Each row was made from one path, in order. Every step used is in the known rows, and no mark comes twice. Write each row's path.
Known rows
J S: [-14 -14   6  -9  -7 -11  -1 -21   2 -10   2 -20 -17 -24 -26  16 -54  -4
  49  48  20  -4   3  36 -66]
J T A S N H: [ 51 -28   7  -4  -1 -27  49 -44 -34 -26  -1 -37 -76 -18 -36  44 -24 -25
  27  52  38  16   8  10 -19]
T A: [ -3 -14  -7 -23  -8 -29  20 -12  -1  -3   7 -14 -51   5 -31  19 -21  -4
  40  31  27  -1   6   0 -47]
S N H J T A: [ 24 -36  -2   9  17 -37  59 -15 -39 -12   9 -27 -34 -23 -35  47 -13 -53
  26  72  40  19  -4   0 -32]
H A S J: [ 14 -48 -25  19 -21 -19  30 -42   6 -27  12 -32 -49 -13   3   9 -26  -4
  40  13   4 -18 -31  14 -19]
E H: [ -6  -2   2  -4  11  -9  15 -13  19 -10  -2 -11 -20  -5 -22  30 -25  -9
  38  34   8  -3  -2  27 -45]
S N T: [ 33 -15  18  12 -10 -35  13 -12 -19  25  -1 -49 -35 -21 -27  26 -17  15
  26  50  13  22  10   5 -40]
A T: [ -1 -10  -4 -16  -7 -43  19 -33  -6   8   5 -10 -11   0 -17   7 -25  -2
  37  34  18  -9 -26  16 -47]
T A S N: [ 60 -15  12  -7 -18 -23  36 -45 -15 -11   9 -30 -72  -5 -17  32 -22  -3
  33  32  24   0   6   5 -37]
T A S J H N: [ 34  -9 -14   2  34 -23  55 -53  -5 -21  13 -14 -64 -10  -7  18 -16 -16
  26  48  26   2 -19  18 -88]
A S: [ 12 -26   6  -4 -15 -19  21 -43  13 -10   3 -28 -44  -6 -19  12 -32  10
  41  42  21 -14 -10  21 -26]
A S J: [ 24 -28 -13  13  -9 -32  34 -41  13 -24   9 -27 -42 -16  -2   4 -26   3
  43  40  21 -12 -24  20 -41]
N T A S: [ 14 -27  -6 -23 -28 -39  31 -30  -9  -5   0 -53 -90  -9 -28  25 -19  22
  29  40  32  35  -1  10 -33]
T A S: [ 18 -23  -6 -23 -18 -26  32 -40   2 -18   5 -25 -75   3 -20  22 -26   4
  41  31  33  -4  -6   8 -31]
H E: [-13 -33  15   6  12 -15  14 -15   5   1   6 -17 -17   1 -18  28 -26 -21
  40  26  21   8 -13  22 -39]
T A S N H: [ 63 -11  23   4 -25 -22  42 -37 -20 -30   6 -21 -82 -12 -33  41 -13 -17
  27  43  43  19   5  -1 -44]
J T A S N: [ 44 -31   1 -15   2 -32  48 -51 -31  -1   4 -49 -65 -12 -18  35 -36 -10
  29  42  26  -2   7  15 -14]
E H N T A S: [ 24   2   5 -15  25 -24  44 -40   1 -11  -3 -44 -80  -9 -14  56 -15  -1
  10  41  20  36  -5  15 -40]
E H N T A: [  1   9   6 -15  36 -27  30 -12   4   4  -1 -38 -55  -8 -24  54  -9 -13
  10  44  21  43   5   7 -52]
T A S J H: [ 27 -25 -24 -13   3 -30  45 -38 -12 -22   9 -16 -73 -14 -11  10 -20   2
  43  39  29   7 -18  22 -95]
E H J: [ -6 -20  -9   6  15 -17  35 -12  15 -12   5 -13  -7 -13 -11  34 -19 -26
  34  56  14  -1 -26  25 -54]
S A: [-28 -29 -10   3   9  -8   7 -17   4  -3   8 -18 -27  10 -29  17 -18   2
  35  36  15 -11   0   1  17]
J H N: [  1   1  14   5  46  -8  15 -36  -2  14   3 -10 -14 -14 -28  16 -23 -14
  25  59  18 -10   7  23 -80]
N H: [ -3 -15  10  10  -8 -15  14  -7   2 -20  -1  -9 -32 -14 -45  20 -17 -17
  35  48  36   8   2   5 -42]

Write each row's path
[ 13 -43 -24   2  15 -40  45 -48  -5 -14   3 -45 -36 -20  -1   8 -36  -9
  38  49  20 -13 -22  32 -17] | A S J T
[ 54 -28  40  31   5 -11  32 -42 -15 -30   4 -19 -54 -20 -21  47 -24 -35
  28  37  35  23 -13  21 -39] | A S N H E
[ 15 -41  -9  17  24 -18  39 -47  -4 -20   7 -14 -45 -17   4  17 -23 -16
  42  36  24  12 -40  46 -88] | A S J H E
[ 45 -46 -12   0  10 -35  68 -52 -35  -6  12 -54 -53 -21  -6  38 -28 -29
  28  61  24  -7 -13  16 -17] | H J T A S N
[-15 -33 -14  -6 -27 -30  16 -38 -11   1   5 -13 -15   1 -13  16 -25  -6
  33  10   2 -15 -29  15 -25] | H A T
[  2 -19 -15   7  17 -27  22 -17  -2  -6   7  -8 -21 -19 -17  -2 -19  -4
  44  49  18  -4 -13  29 -97] | S J H
[ 31  -9  14 -18 -14 -32  17 -15 -37   3   3 -53 -59 -31 -31  38 -35   8
  35  49  25  46  16  21 -75] | J S N T A
[-21 -49 -28 -16  20 -39  51 -17 -21   3  10 -32 -28 -10 -21  30 -26 -29
  36  60  28   0 -10  10 -30] | H J T A
[-13 -28  23  16   8 -12  18 -11  -2 -23   2  -4 -31  -6 -33  36 -21 -39
  36  37  37  28 -16  15 -42] | N H E
[-31 -33 -21   1  11 -27  32 -40 -22 -19  15 -19   7  -9  -9  19 -41 -19
  43  53  17  -5 -40  34 -27] | H J S A T
[ 44 -45   7  11 -24 -17  23 -50 -35   3  -3 -59 -68 -38 -18  34 -18  19
  23  42   0  14  -8  35 -57] | J H A S N T
[-17 -40   0  14 -21  -6   5  -8  -1 -27   1  -5 -37 -12 -40  25 -16 -21
  33  29  20   2  -7   4 -21] | N H A
[ 23 -40   7  27  25 -27  48 -21 -34  -8   5 -31  -6 -34 -29  39 -20 -49
  26  81  34   8 -10  14 -28] | S N H J T
[-23 -21 -15 -10   4 -30  17 -37 -10   0   5  -8 -18  16 -18  14 -20   2
  34  27  16  -8 -22   7   7] | S A T
[-12 -20 -19  -9 -12 -22  15 -32   3 -10   3  -6 -17   1  -9  34 -25 -16
  30   3  -6  -7 -35  27 -32] | E H A T
[ -5 -33 -35 -17  26 -47  40 -15 -14  -6   9 -31 -39  -8 -15  15 -26 -20
  38  38  26   3  -7   2 -36] | S J T A
[-10 -30  -6   0 -28 -24  16 -29 -16 -22   3  -3 -22  -7 -32  26 -17 -23
  30  22  20   5 -30  10 -29] | N H A T
[ 23 -28 -13   8   7 -25  34 -44  -1 -21   4 -23 -42 -24  -8  -1 -24   6
  42  51  24  -7 -26  37 -87] | A S J H
[ 52 -23  18  11 -18 -30  24 -39 -17   7  -3 -63 -60 -26 -18  26 -21  24
  24  51  18  16   0  21 -27] | A S N T
[ 28 -32 -24  -9 -16 -53  47 -24  -9 -19   4 -51 -87 -16  -8  19 -14  18
  30  38  30  35 -21   3 -48] | N T A S J
[-32 -24   0  -2  11  -2  -5 -23  -6 -19   8 -23 -23  -8 -29  19 -44   0
  48  39  17  -7   5  31 -15] | J S A
[ 37  -6  28  21  -5 -16  14 -12 -12 -12   2 -11 -28 -20 -35  30 -17 -24
  30  52  33   4   9   4 -47] | S N H
[ -2 -36  -9   2 -20   1  22 -46  16 -29   2 -23 -54  -7 -10  36 -28  -7
  31  13  -5 -14 -17  35 -16] | E H A S
[  -4  -32   -8   17   36  -23   28  -19   -8   -7    7   -8  -23  -14
   -5   14  -19  -25   45   35   19   19  -30   37 -102] | S J H E
[ 55 -19  21  12 -14 -17  26 -51  -6  -4   6 -35 -43 -16 -12  21 -28   7
  32  42  16 -18  -2  19 -29] | A S N
[-30 -15 -10 -11   5 -23   9 -41 -16 -13   7 -14 -10  -1 -15  16 -47  -3
  45  35  14  -6 -20  33 -21] | J S A T
[-15 -33 -29 -19  32 -30  57 -14 -12 -10   5 -28 -29 -11 -18  49 -23 -43
  32  56  24   9 -15  25 -32] | E H J T A
[  4 -62 -26  20  -2 -23  41 -43 -14 -47   2 -34 -55 -26 -15  23 -28 -30
  32  34  22  -2 -29  23  -1] | N H A S J T
[ 34 -12   8  -7 -14 -42  25  -8 -31  14   4 -48 -69 -15 -30  34 -10  12
  25  39  23  36  16  -7 -49] | S N T A
[-26 -30 -10   9   5 -23  34 -32 -26 -41  10  -5  -3 -15 -21  29 -32 -32
  40  64  33  19 -39  27 -31] | N H J S A T
[-16 -32  14   4  28 -10  15 -23  -9   5  -1  -5 -25 -11 -19  27 -26 -19
  40  40  16  15 -11  42 -88] | J H E
[-18 -49  -5  14  22 -31  46 -16 -16 -15   2 -27  -3 -27 -33  28 -23 -42
  34  83  38   5 -17  15 -21] | N H J T
